Each row was made from one walk, in order. Every step used is in the known rows, and no mark comes twice. Write each row's walk.
Known rows
w, c, g, v, u, d: [ 2.42  2.72  0.66  0.37  2.10  1.99 -1.26 -1.54  0.40 -1.29  0.19 -0.25
  2.05 -0.49  0.12  0.62 -0.45 -0.67]
c, g, v: [ 2.06  2.34  1.60  0.49  4.53  0.11 -0.47 -0.84 -0.78 -0.95 -1.49 -0.13
 -0.34  0.83 -0.47  1.00 -0.84 -0.38]
u, d, z, c, g, v, w: [ 0.60  3.71 -0.46  0.90  1.38 -1.53  0.28 -3.32  1.06 -1.65  2.08  0.21
 -0.89  0.68  0.27  1.90 -1.33  0.05]
d, z, c: [-1.03  1.88 -1.37 -0.41  0.31 -0.86  0.50 -2.00 -0.13 -0.07  1.25  0.13
 -1.08  0.92  1.24  1.39 -0.55  0.85]
u, d, z, c, w: [-0.43  2.58 -1.23  0.14 -0.15 -2.34  0.41 -3.26  1.93 -1.06  2.47 -0.23
 -0.41  0.69 -0.21  1.56 -2.33  0.82]
z, d: [-0.09 -1.22 -0.16  0.83 -1.97  0.33  0.85 -0.51  0.33 -0.49  0.62 -0.73
 -1.17  0.38 -0.83 -1.51  0.52  0.08]
g, v, w, c, z: [ 0.25  2.95  0.84  1.76  1.24  4.10 -0.83  1.04  0.12 -0.73 -1.29 -0.13
  0.76 -1.57  0.30  0.47  2.39 -0.73]
g, c: [ 0.18  1.06  0.81  0.82  0.10  0.29  0.34  1.59  0.51  0.15 -1.31 -0.16
 -1.09 -1.95 -0.96 -0.51  0.34  0.14]
u, v: [ 0.37 -0.65 -0.93 -0.06  0.24  1.37 -0.62  1.23 -0.99  1.49  0.05  0.42
  2.01 -0.52  0.11 -0.68  0.51 -0.24]
g, v, u, d: [ 0.41  2.40 -0.30  0.99  0.86 -2.16 -0.42 -1.77  0.22 -1.07  2.57 -1.23
  1.00 -0.64  0.31  0.98 -2.60 -0.40]
z, c, w: [-0.64  3.60 -0.82 -0.79  2.42 -0.02  0.32 -0.76 -0.05 -0.95 -0.60  0.26
 -0.14 -0.11 -0.97  2.09 -0.58  0.78]
d, z, c, g, v: [ 0.30  3.37 -0.37 -0.09  3.22 -0.78  0.20 -2.53 -0.61 -0.69  0.28  0.05
 -1.27  1.44  0.95  2.01 -1.06  0.60]
c, g: [ 1.92  0.88  1.15 -0.44  1.97  0.26 -0.18 -0.99 -0.63 -0.62 -1.40  0.46
 -0.29  0.80 -0.26  0.50 -0.11 -0.38]
v, w, c: [-0.27  1.77 -0.01  0.88 -1.51  3.81 -0.51  0.98  0.90 -1.43 -0.62  0.92
  1.70 -1.48 -0.08  0.23  3.34 -0.79]
u, v, w, c, g: [ 1.13  1.21 -0.36  0.43  0.06  4.57 -1.10  1.52 -0.60  0.04 -1.19  1.38
  3.22 -1.29 -0.09 -0.21  3.11 -1.06]
v, g, c, z: [ 0.98  1.31  2.25  1.36  1.47  0.23  0.48  1.78  0.00  0.38 -3.53  0.19
 -1.54 -2.03 -1.23 -1.31  2.60  0.39]
u, d, z, c: [-0.07  1.60 -1.34  0.09 -0.44 -2.20  0.46 -3.19  1.26 -0.43  2.95 -0.04
 -0.93  0.70  0.64  1.03 -1.93  0.62]
v, w, c, z, d: [ 0.03  0.79  0.29  1.17 -3.40  5.58 -0.18  0.81  0.55 -0.65 -1.16  0.39
  0.40 -1.79  0.34 -0.98  4.39 -0.85]
u, v, g, c: [ 0.85  0.70  0.55  1.16  2.11  0.26 -0.15  2.59 -0.59  0.96 -2.10  0.69
  1.39 -1.70 -1.56 -1.34  1.99  0.17]
u, v, g, c, z, d: [ 1.09 -0.25  0.80  1.47  0.37  1.73  0.20  2.40 -0.81  1.54 -2.47  0.19
  0.21 -1.92 -1.32 -2.51  2.90  0.12]

Write each row's walk
[ 0.12  3.66 -0.80 -0.40  2.03 -1.40  0.14 -3.12 -0.91 -0.96  1.20 -0.20
 -0.65  1.01  1.47  2.28 -1.56  0.38]
d, z, c, g, v, u
[ 1.58  3.21  1.59  1.05  3.54  0.87 -0.36 -0.45 -0.50 -1.83 -1.61  0.37
 -0.12  0.26 -0.62  1.35  0.52 -0.84]
c, g, v, w
[ 0.95  2.32  0.72  0.59 -0.23  4.00 -0.63  0.37  0.52 -1.81 -1.54  1.21
  1.49 -0.97 -0.25  0.54  3.25 -1.02]
v, w, c, g
[ 0.95 -0.76  0.32  0.37 -2.36  5.51 -0.45  0.32  0.18  0.89 -1.22 -0.48
  0.01 -1.15  0.69 -1.93  2.80 -0.19]
w, c, z, d
[ 0.17  0.75 -0.91  0.66 -0.95  4.39 -1.02  2.01 -0.28  0.36 -0.42  1.14
  3.38 -1.69  0.01 -0.49  3.19 -0.88]
u, v, w, c
[ 2.04  2.66  0.81  0.15  2.44  2.74 -1.30 -0.77 -0.30 -1.12 -0.84 -0.17
  2.06 -0.52  0.32  0.65  0.30 -0.65]
w, c, g, v, u
[ 2.22  2.34  1.22  0.44  3.61  3.39 -1.24 -0.16  0.00 -0.84 -1.76  0.07
  1.42 -0.10 -0.21  0.40  0.77 -0.43]
w, c, g, v
[ 1.43  2.86 -0.08 -1.22  3.57  0.47  0.28 -1.42 -1.58 -0.44 -0.99  0.92
 -1.14  0.54  0.15  1.63 -0.07  0.19]
z, c, g
[-0.74  2.87 -1.83 -0.44 -2.34 -3.14  0.19 -3.81  1.10 -1.51  3.66 -0.69
  1.04 -0.28  0.70  1.86 -2.83  0.27]
v, u, d, z, c, w
[-0.36  0.81 -1.44 -0.05 -3.64 -3.11  0.03 -3.40  1.00 -0.89  4.09 -0.80
  1.03 -0.21  1.36  0.71 -2.49 -0.17]
v, u, d, z
[ 1.01  2.97 -0.49  0.47  2.15 -2.10  0.19 -3.61  0.86 -0.94  2.18 -0.19
 -1.01  1.12  0.36  1.61 -2.47  0.42]
u, d, z, c, g, v
[ 0.48 -1.52  0.47  0.45 -2.99  2.74  0.52 -0.27 -0.52  1.23 -0.84 -0.83
 -2.07 -0.50  0.67 -1.91  1.69 -0.09]
c, z, d
[ 1.36  4.31 -0.18 -0.76  4.40 -0.32 -0.02 -1.90 -2.01 -0.99 -0.13  0.19
 -0.50  0.15  0.50  2.30 -1.12 -0.06]
z, c, g, v, u
[ 0.61  1.66  1.86  1.51  2.33 -1.33  0.59  1.71  0.51 -0.64 -2.68  0.35
 -0.89 -1.50 -2.05 -0.85  1.79  0.49]
v, g, c
[ 2.08  1.17  0.87 -0.32  1.62  3.50 -1.00 -0.27  0.14 -0.56 -1.69  0.55
  1.45 -0.10 -0.06 -0.01  1.41 -0.42]
w, c, g
[ 1.75  2.88  0.60  0.50  2.04 -2.02 -0.43 -3.16 -0.04 -1.54  1.24 -0.67
  0.32  0.80  0.49  1.48 -2.49 -0.45]
c, g, v, u, d, z
[ 0.56 -0.20  1.17  1.19 -2.29  2.53  0.77  1.37  0.07  1.13 -1.97 -0.81
 -2.69 -2.36 -0.45 -2.06  1.65  0.07]
g, c, z, d
[-1.47  3.08 -1.23 -0.36  0.67 -1.09  0.43 -2.09  0.71 -0.88  0.68 -0.09
 -0.48  0.89  0.22  2.05 -0.98  1.10]
d, z, c, w
[-0.03  3.23  0.54  1.87  1.93  2.83 -0.77  0.96  0.53 -1.55 -0.61 -0.01
  1.31 -1.14 -0.38  0.82  1.77 -0.66]
g, v, w, c
[-0.15  3.60 -1.10  0.69  1.27 -2.55 -0.12 -2.86  0.06 -1.11  3.22 -1.10
  0.33 -0.17  0.98  1.80 -2.88  0.08]
g, v, u, d, z, c
[ 0.61  0.61  1.28  0.64 -1.00  2.24  0.22  1.71 -0.14  1.45 -2.36 -0.35
 -1.94 -2.63  0.11 -1.07  1.33  0.01]
g, c, z
[-0.48  4.57 -0.98  0.74  1.53 -2.76 -0.18 -2.93  0.71 -1.74  2.75 -1.29
  0.81 -0.20  0.17  2.34 -3.27  0.28]
g, v, u, d, z, c, w
